Each row comes from the steps of one walk. Every step used is in the known rows, and no mark comes twice. Write the walk behind each row, first mark first.
(in the rows, 128 means zero)
Known rows
mimitid butop: [117 112 180  85 162 108 157 140 128 137 114 126 130 128 132 149 155 135
 156 127 138 131 149 126 111 121 136 103 141 140 134 186 161 132 124 131
 125 137 140 155 158 129 143 105 149  81 131 156 115 140 173 137 139 121
 117 131 151 177 139 142 131 141 152  96 151 116 115 152 128 102 154 102]
zeko dutati desuni tibif tavas: [ 93  89 133 165 145 128 142 135 161 176 101 181 187 121 121 120 156 100
  75 150 178  90  66 148  94 104 138 194 114 140  77 197 150 119 107 140
 186 162 165 145 157 127 143 182 106 157 129 116 152 130 130 134 134 127
  87 127 165 146 158 138 104 128 133  88 129 134  69 128 148 119 157 110]
butop dutati bidizel mimitid: [ 77 131 142 113 110 130 139 168 149 130 137  97 164 178 107 156 132 156
 117 147 194 120 137 103  38  84  92 162 155 197 130 193  97 115 116 158
 144 118 142 107  83 139 135 115 110 188 100 198 140 127 138 146 136 158
 123 144 116 137 147  88 148 165 140 130 187 187 143 178 151 101 126 138]
gozav butop dutati desuni tibif tavas: [ 41 127 121 133 121  97 148 141 162 149 122 144 149 143 143 103 161 178
 145 143 158 119  74 171  81  99 176 202 162 179 109 217 164 119 139 124
 182 124 166 117 125 137 190 162 122 191 130 146 141 168 187 133  98 132
 152 162 105 141 178 110 131 163 137 138 191 154 105 156 169 111 138 117]
pagik gozav butop: [ 35 162 162 123 103 111 191 141 133 131 124 118 125 172 145  83 180 139
 123 137 189 129 107 134 140 141 120 138 116 187 144 157 192 135 105  79
 147 147 108 161 126 128 171 174 125 112 102 142 127 170 160 143  82 123
 109 136 101 135 149 116 119 158 130 132 145 119 132 216 139 125 156  82]
gozav butop bidizel dutati: [ 51 159 136 157 125  74 118 141 123 152 149 148 142 147 166  86 185 176
 149 138 119 123  74 146 112  84 159 179 132 193 157 169 139 131  55  85
 145 150 180  92 128 105 165 213 168 180 138 146 124 170 130 154  95 152
 159 101  83 104 173 123 159 168 158 116 147 167 100 165 152  96 152 103]
tibif tavas: [107 142 146 120  99 102 146 144 165 161  85 181 159 114 180 117 154 161
 122 145 163 137 118 131 111 137 131 175 100 126 124 172 133 114 140 117
 119 146 137 130 160 141 116 182 109 131 151 114 128 168 122 139 166 113
  97 132 107 176 121 113 124 152 145 122 147 145 153 163 148 106 120 121]
gozav pagik: [ 87 105 153 139 107  91 155 116  91 138 131 140 165 117 111 139 141 156
 123 120 135 144  94 129 113 137 107 143 145 179 100 173 164 140  98 110
  81 193 153 112 103 151 128 165 138 130 140 102  77 136 139  83 137 128
 159 137 114 154 135 146 100 143 151 112 152 132  98 144 119 121 129 139]
tavas tibif desuni dutati zeko: [129 140 143 127 146 133 171 126 126 164 130 184 167 142 119 117 124 134
  67 160 138 136 120 145 128 131 141 125 138 194 126 151 132 116  70  79
 172  85 162  92 150 131 118 186 115 165 121 111 118 134 116 104 149 139
 107  87 146 165 151 129 141 141 146 138 142 132 145 126 120  36 149 153]
mimitid bidizel butop dutati desuni tibif tavas: [ 53 114 138  92 142  73 146 122 127 130 109 110 200 127 110 156 157 141
 139 160 217 130  78 150  54 135 129 166 195 143 147 153  75 112 131 170
 162 152 169  72 155 148 176 157 119 129  78 140 141  79 203 147 168 115
  93 163 135 149 160  94 162 180 101 107 120 146 131 150 164  73 112 130]
butop dutati: [ 73 105 146 114 114 128 145 163 142 112 145 115 151 168 109 148 154 157
 131 152 160 108 120 120  56 111 125 165 146 186 138 188 122 129 119 138
 139  92 133 119 101 122 161 132 101 183 105 155 143 129 147 140 157 138
 146 145 107 136 149 103 126 161 105 137 163 175 147 157 156 100 125 119]
butop bidizel: [ 79 149 136 142 123  88 102 153 118 154 145 135 149 106 156 113 177 157
 135 133 148 135 118 113 106 110 102 166 110 164 126 139  87 150  33 112
 121 146 166  95 154 126 128 191 121 136 145 132 101 128  96 153 151 161
 157  87 113 129 136 142 146 162 139 105 119 175 120 153 136  83 117 111]
pagik gozav: [ 61 145 166 110  98 128 187 141 137 131 120 112 133 163 130 109 177 124
 106 137 200 127 134 110 134 153 101 134 105 185 138 145 168 128  90  93
 130 137  95 168 134 131 152 154  95 101 111 143 129 133 135 137 115 123
  92 130 115 148 131 124 115 148 120 124 131 121 136 204 122 116 141  86]
desuni tibif tavas: [ 87 117 113 123  95 120 132  98 166 151  97 189 148  97 166 125 145 148
 110 131 154 159 135 173 136 135 143 210 103 160  95 141 148 145 152 150
 145 143 160 111 181 168 182 167 111 137 165 127 108 123 125 119 167 144
  81 109 146 179 117 130  93 151 122 118 142 132  69 142 108  76 113 140]
zeko dutati bidizel butop: [105 130 150 150 149 125 149 160 133 161 125 148 191 172 105 128 127 108
  77 144 197  78  64  94  80  71 123 136 133 164 121 183 114 125 120 140
 138 175 152 126 140 116 127 175 118 145  62 139 169 156 136 168 118 121
  95  94 145 106 158 106 156 130 138  61 112 165 147 197 159  89 147 113]
tibif desuni dutati bidizel butop gozav pagik: [103 165 143 126 154 112 168 128 133 128 125 104 181 114 124  77 137 160
  43 134 170 149  72 131 103 116 112 140 200 201  77 175 109 106  56 140
 161 131 152 100 141 153  97 166 117 153 105 146 149 135 146 100 128 133
 117 124 110 153 160 140 133 165 152 106 144 169 130 145 137  82  96 141]
bidizel mimitid butop dutati desuni tibif tavas: [102 141 156 114 131 113 137 127 133 138  93  98 148 118 143 166 176 168
 131 145 158 145 167 168  62 124  92 162 129 149 150 191 148 102 142 155
 167 121 153 142 109 167 135  88 154 104 154 211 103 117 176 123 165 133
  70 183 160 184 126 130 138 169 155 117 163 124  77 133 125 106 152 135]
bidizel mimitid butop gozav dutati desuni tibif tavas: [101 170 157 104 133 109 168 119 144 154  88  91 140 111 137 154 167 177
 133 149 165 160 176 177  76 137  96 152 122 140 152 173 147 121 150 151
 163 143 139 164 115 159 133  80 156 106 171 212  83 121 158 123 148 134
  67 180 156 191 122 133 140 172 175 120 152 127  58 137 120 113 155 121]
zeko dutati desuni: [ 97  81 142 159 160 128 147 155 143 166 117 155 180 139 105 122 155 103
  81 156 171  82  60 121  81 100 128 160 119 140  86 203 139 113  75 128
 174 163 153 145 134 108 127 178 102 162 110 116 162 132 130 139 119 123
 110 134 162 122 173 134 130 127 137  81 127 140  97 137 159 120 163  97]
butop gozav: [ 88 152 139  85 119 114 192 158 141 138 139 121 149 146  84  90 139 164
 138 167 139 123 131 129  70 132 102 155 129 166 134 134 128 138 124 132
 138 123  98 159 128 119 135 117 104 179 124 145 115 133 128 130 128 140
 128 139  92 159 125  92 110 166 148 138 118 156 124 177 135 116 125 110]
tavas tibif desuni dutati bidizel: [131 145 151 123 134 145 182 138 135 166 118 176 170 136 126 108 106 127
  69 162 153 143 115 146 124 123 126 124 159 195 111 150 115 118  57  83
 165  97 143  85 155 131 123 170 121 161 120 119 125 142 115 112 129 142
  91  86 158 157 150 124 153 139 151 141 160 140 147 146 124  38 136 152]
bidizel dutati desuni tibif: [ 88  75 116 137 113 116 123 105 160 139 127 142 163 153 115 151 172 130
  93 136 145  96 104 149  83  94 169 203 149 211 121 175 137  78  57 140
 153 143 161 110 137 101 151 166 120 213 154 165 163  74 114 139 101 149
 105 135 142 128 181 116 142 141 140 109 167 150  36 122  97  80 158 112]
butop dutati zeko: [ 73 105 118 123 133 105 132 148 146 129 172 134 154 190  79 158 153 166
 122 147 173  95 126  97  52  97 146 164 118 203 136 204 121 124 136 145
 155  91 180 127 100 127 136 161  74 197  88 163 134 123 141 132 171 142
 177 129  90 159 156  96 111 148 114 129 146 182 147 141 147  95 142 125]
tibif desuni: [102 127 131 116 156 121 150 141 124 132 125 119 143 121 150  97 150 140
  78 130 156 168 108 123 142 128 125 123 164 167  72 185 132 125  52 117
 163 105 137 115 136 137 120 185 114 126 131 133 165 116 146 104 141 142
 107 134 116 137 162 130 122 168 147 124 116 133 132 133 129 110  90 132]
bidizel butop dutati: [ 88 143 141 110 123  98 145 148  91 106 131  82 162 166 107 151 165 177
 130 138 184  83  94 121  57 107 141 137 157 177 190 169 104 133 159 147
 115 102 130  98 121 151 173 124 108 138  62 170 159 124 206 165 164 105
 134 148 119 107 164 103 183 174 100  85 111 180 174 190 142  49 115 118]
mimitid bidizel butop: [ 71 122 144  83 155  67 155 128  97 124 119 104 180 135 110 148 148 135
 147 160 192 140  89 120  76 136 113 122 180 133 173 137  77 125 103 160
 128 169 159  73 152 141 169 167 134 107  63 127 131  82 186 144 155 124
  88 143 132 124 159  98 180 173 113  96 100 135 138 163 156  60 123 115]
bidizel mimitid butop dutati: [106 146 171 111 139 116 143 144 113 124 114  84 139 144 128 169 173 169
 138 150 139 143 176 140  60 118  80 125 124 151 177 186 145 112 126 142
 142 120 141 143  84 154 132  84 167 101 130 211 105 119 166 127 165 137
  81 174 151 156 134 122 148 173 155 116 148 130 100 145 128 105 159 126]
tavas tibif: [124 123 148 111 112 132 180 144 113 166 120 185 154 154 116 145 120 127
 127 167 135 125 139 146 111 133 133 118 120 170 156 131 136 141 106  76
 127 110 129 100 143 124 155 149 122 157 128 112 100 141 123 128 134 139
 102  97 160 147 137 111 155 139 146 140 143 122 150 159 123  45 153 139]
desuni dutati bidizel mimitid: [113 156 144 139 125 130 147 130 161 129 122 122 165 133 127 120 129 161
  68 152 155 134 126 115  63 110  96 167 129 186 125 166  91  79  49 167
 128 160 162  92 134 148 111 139 132 170 113 162 107 122  89 125 108 157
  98 112 145 146 161 144 171 148 153  92 200 181  89 161 129  42 160 129]

Write each row's walk
[ 65 143 147  78 152  68 176 137 107 126 126  94 184 139  91 131 144 146
 151 170 193 135  87 130  60 142 111 129 179 138 172 118  72 127 122 160
 135 162 144  87 146 134 162 145 133 127  62 136 128  84 188 143 149 123
  94 154 112 134 146  81 165 185 116 105  89 140 145 171 161  80 120 112] -> mimitid bidizel butop gozav
[ 88  90 102 118 121 109 136 115 171 173  94 157 160  87 142 131 158 142
 106 132 185 129 108 170  96 127 148 206 139 156  47 184 139 104 103 159
 178 152 163 112 178 158 150 155  82 154 166 135 132 102 151 124 117 147
 106 161 167 180 151 141 122 137 149 109 171 129  53 125 113  87 122 126] -> dutati desuni tibif tavas
[108 140 138 125 161 133 153 136 154 133 125 124 164 115 147  83 136 142
  42 135 166 162  92 120 121 115 121 143 178 192  63 186 103 102  23 140
 169 121 158  97 149 141 101 180 112 152 114 138 163 127 117 103 121 147
 111 113 124 148 172 144 138 158 150 109 164 164 117 135 134  75 103 140] -> tibif desuni dutati bidizel
[ 64  88 135 111 153  72 134 111 142 134 155 146 186 173  99 166 148 122
 127 166 170 131  92 111  71 115 140 155 146 184 164 156  89  91  62 138
 150 172 196  91 133  88 133 207 128 181  94 136 135  63 113 128 147 144
 109 119 101 144 168  79 141 156 130 122 127 140  95 124 142  94 159 116] -> mimitid bidizel dutati zeko
[ 99 129 170 122 160  73 111 130 132 154 144 136 144 132 140 157 190 147
 143 123 141 105 132 124  97  95 148 135 122 181 159 179 135 120  77 115
 141 135 188 145 156 105 115 155 154 112 143 172 110 138 129 163 155 136
 145  95 124 182 133 138 135 141 156  84 129 149 101 132 125  99 157  98] -> mimitid butop bidizel dutati zeko
[ 48 123 131 125 133  98 149 154 142 138 139 123 140 160 127 106 168 177
 150 151 155 109  76 149  70  95 164 174 173 177 114 220 158 117 118 118
 172 126 163 111 110 120 183 156 127 189 108 152 148 164 185 135  84 138
 166 164 101 121 195 110 145 164 142 136 189 160 119 162 171 117 145 109] -> gozav butop dutati desuni
[ 96 107 185  88 150 121 154 153 136 124 124 111 138 146 117 162 164 142
 158 140 150 113 142 132  74 111 139 117 159 159 145 209 155 132 144 138
 139 104 139 154 131 122 157  90 142 115 116 172 130 146 185 145 158 117
 134 146 139 180 136 129 123 149 132 110 163 138 136 148 148 111 144 104] -> mimitid butop dutati
[ 86  75 100 110 139 115 138 109 154 159 117 137 145 102 116 134 154 132
 113 129 177 124 115 156  96 123 144 188 150 166  52 183 139 113  81 169
 175 149 167 111 165 151 166 146  84 152 152 141 129  76 150 119 101 160
 123 160 176 158 171 148 126 139 146 105 165 127  39 120 105  80 128 129] -> dutati desuni tibif
[ 61 185 131 152 132  70 118 142 103 154 140 127 133 131 167  89 181 190
 152 141 124 153 101 149 106 101 113 163 120 170 154 167 133 139  72  96
 147 158 178  91 114 139 161 189 174 145 139 157  99 166 138 143 107 161
 142 120  97 110 162 132 164 181 168 122 143 154 100 162 151  97 146 116] -> gozav butop bidizel mimitid
[129 145 152 128 132 146 182 134 125 160 117 177 166 133 131 107 123 128
  72 165 133 144 116 153 129 138 132 123 150 186 128 146 130 124  61  77
 161  85 137  90 151 130 129 168 126 160 130 111 118 140 117 105 146 137
  95  96 156 155 153 132 149 148 142 142 148 131 142 133 127  39 138 152] -> tavas tibif desuni dutati
[ 24 176 155 149 108  81 154 129 134 148 152 127 139 181 141  87 200 145
 116 131 194 110  96 125 129 121 135 160  98 219 165 153 174 124  77  67
 160 150 146 150 132 111 147 206 125 137 109 153 123 166 125 157  97 129
 132 108  80 139 143 116 118 154 137 122 133 138 123 200 139 117 162  82] -> pagik gozav butop bidizel dutati zeko
[ 73 138 124 163 124  68  83 124 132 159 170 155 168 149 142 139 190 155
 112 130 143 104 106 103  87  82 134 185  92 216 164 150  88 118  27 108
 139 142 198  96 140  98 104 225 123 187 143 156 118 109  68 165 155 160
 166  73  87 138 147 118 145 153 146 100 114 184 101 134 119  80 148 112] -> butop bidizel dutati zeko
[142 155 164 122 143 145 184 134 126 163 112 159 166 135 135 122 117 130
  74 159 145 153 138 157 114 126 114 107 161 186 129 156 129 112  66  88
 168  92 146  96 140 139 115 144 145 139 128 146 116 145 131 110 131 141
  74  97 168 167 141 127 160 147 169 133 162 122 135 135 122  42 146 158] -> tavas tibif desuni dutati bidizel mimitid butop
[131 172 150 114 132 133 197 139 123 165 116 157 179 143 106 103 110 141
  72 165 160 128 106 152 105 126 128 122 170 196 133 130 108 123  83  92
 164  87 128  89 152 130 123 153 120 171 106 135 125 150 138 123 128 130
  90  98 145 158 143 113 159 154 152 129 141 147 161 160 130  32 130 152] -> tavas tibif desuni dutati bidizel butop gozav
[ 81 144 149 111 100  99 197 142 116 140 137 119 169 133  72  94 135 172
 134 153 135 127 109 142  78 138  88 157 146 181 117 135 147 148 128 124
 112 164 115 152 107 133 125 122 117 169 137 130  78 142 138  96 133 131
 152 150  81 170 115 109  80 165 159 139 122 147 113 166 132 145 119 124] -> butop gozav pagik
[ 56  83 137 111 134  87 137 108 167 145 111 149 195 127 128 156 155 118
 123 166 178 142  81 153  69 129 145 196 173 161 130 157  98  85  58 148
 163 177 179  85 153 101 147 191 130 177 127 134 143  64 133 132 136 137
  74 146 133 152 163  90 140 158 129 127 155 130  67 116 146  98 144 120] -> mimitid bidizel dutati desuni tibif tavas
[ 92 115 168 116 154  92 112 123 138 160 123 125 144 106 149 153 191 131
 145 118 144 116 129 153  96  99 147 154 146 177 136 173 139 125  67 129
 158 139 177 130 171 115 139 137 157 114 164 176 115 121 143 162 140 140
 127 108 151 179 134 153 136 142 153  86 149 138  63 124 120  92 153 102] -> mimitid butop bidizel dutati desuni tibif
[ 67  89 154 105 143  90 147 118 140 124 133 132 181 156 117 154 153 117
 134 169 157 142  89 122  74 128 133 156 169 174 164 144  92  97  52 137
 135 170 162  84 130  89 148 189 147 170 103 132 142  70 122 130 139 142
  92 129 114 123 167  82 152 165 127 131 136 135  98 130 150  96 149 107] -> mimitid bidizel dutati
[110 155 136 132 157 132 148 132 146 127 120 109 163 120 149  89 136 149
  38 135 164 169 109 121 111 113 102 144 168 189  76 185 110  91  28 141
 172 123 158  97 135 153  95 173 125 148 120 159 155 119 118  97 124 152
  91 125 130 143 170 140 145 165 157 111 163 159 109 134 132  80 113 143] -> tibif desuni dutati bidizel mimitid
[124 133 147 112 136 136 180 141 114 165 114 172 154 140 124 116 121 125
  90 155 143 147 125 152 140 132 129 111 149 175 119 147 140 137  81  66
 158  86 127  97 140 131 134 170 121 146 131 118 124 140 133 110 143 138
  95 101 148 147 143 112 142 152 152 151 129 115 158 144 122  61 128 148] -> tavas tibif desuni
[106 137 164 106 142 113 142 142 115 132 107  76 140 134 124 172 175 162
 135 149 153 138 167 144  53 121  87 134 136 148 161 198 143  98 113 151
 154 121 147 144  86 152 131  82 158 106 140 212 112 108 172 127 152 138
  84 189 159 166 139 124 151 169 160 115 161 128  92 135 129 109 163 123] -> bidizel mimitid butop dutati desuni
[100 141 175 158 146 123 165 158 135 170 118 138 194 157  91 126 129 115
  87 148 176 108  89 118  68  81  77 135 127 164 112 184 143 124 121 132
 147 191 152 158 106 124 103 141 148 139  97 158 121 160 121 133 124 136
  83 115 141 146 131 115 114 132 169  88 131 143 109 169 153 141 163 124] -> zeko dutati bidizel mimitid butop gozav pagik
[104 163 150 127 118 109 169 125 142 127 132 117 187 134  98 110 125 170
  76 143 169 104  86 122  57 105 115 166 166 204 128 153  94  95  87 166
 112 169 155  93 149 150 120 135 122 172  87 144 112 141 125 131 106 129
 134 112 121 152 153 139 164 144 139  78 183 194 114 175 138  42 145 125] -> desuni dutati bidizel butop gozav pagik
[ 56 110 146  87 159  78 155 141 108 121 125  87 189 138  93 162 157 142
 146 166 213 123  74 128  45 129 122 140 204 145 161 163  71 110 105 164
 155 148 163  73 137 133 166 155 121 129  62 142 144  75 208 151 152 118
 109 164 132 130 171  90 178 182 106 105 117 148 144 152 170  76 126 114] -> mimitid bidizel butop dutati desuni
[ 48 140 134 121 125 103 151 163 145 138 147 130 143 180 128 103 142 169
 149 138 164 123  80 133  78  78 158 162 168 195 120 208 144 129 132 121
 153 138 161 103 106 119 180 158 134 194  91 158 144 180 169 145  82 148
 160 133  87 120 179  99 152 168 148 133 191 175 145 192 172 109 138 118] -> gozav butop dutati bidizel
[ 78 150 144 101 129 104 179 132 147 155 123  98 130 163 130 172 119 160
 114 131 239 135 117 112  99 100 165 127 161 171 135 198  90 153 125 149
  88 173 153 120 134 120 153 148  97 145 107 170 135 138 131 165 100 131
 145 111 130 114 185 139 212 144 141  90 176 207 128 188 137  70 122 105] -> gozav dutati bidizel butop
[105 130 165 152 155 132 145 163 143 162 116 142 182 159 112 133 133 102
  86 149 179 105  98 102  78  75  92 129 118 150 117 193 132 118 110 136
 155 183 158 149 115 118 109 149 148 128  95 160 141 151 115 149 122 138
  69 111 157 130 145 115 137 133 160  78 136 148 111 173 152 119 172 117] -> zeko dutati bidizel mimitid butop
[ 81 172 134  86 134  86 193 135 109 139 119  70 153 151  94 131 157 188
 131 149 207  92  99 137  64 124 150 138 163 167 172 157 102 135 155 150
 117 131 120 133 139 136 155 114  99 146  87 170 137 127 192 167 126 104
 140 158 115 122 169 111 196 175 133  89 107 184 137 187 138  67 122 103] -> bidizel butop gozav dutati desuni
[ 50 157 132 128 123 102 152 159 137 137 141 121 144 180 128 108 141 178
 145 145 159 130  97 132  70  79 135 165 161 194 132 208 139 124 129 123
 157 141 160 106  91 127 172 149 144 185 100 177 138 172 170 142  83 153
 143 145  94 116 177  95 154 167 154 138 186 170 131 192 167 108 143 125] -> gozav butop dutati bidizel mimitid
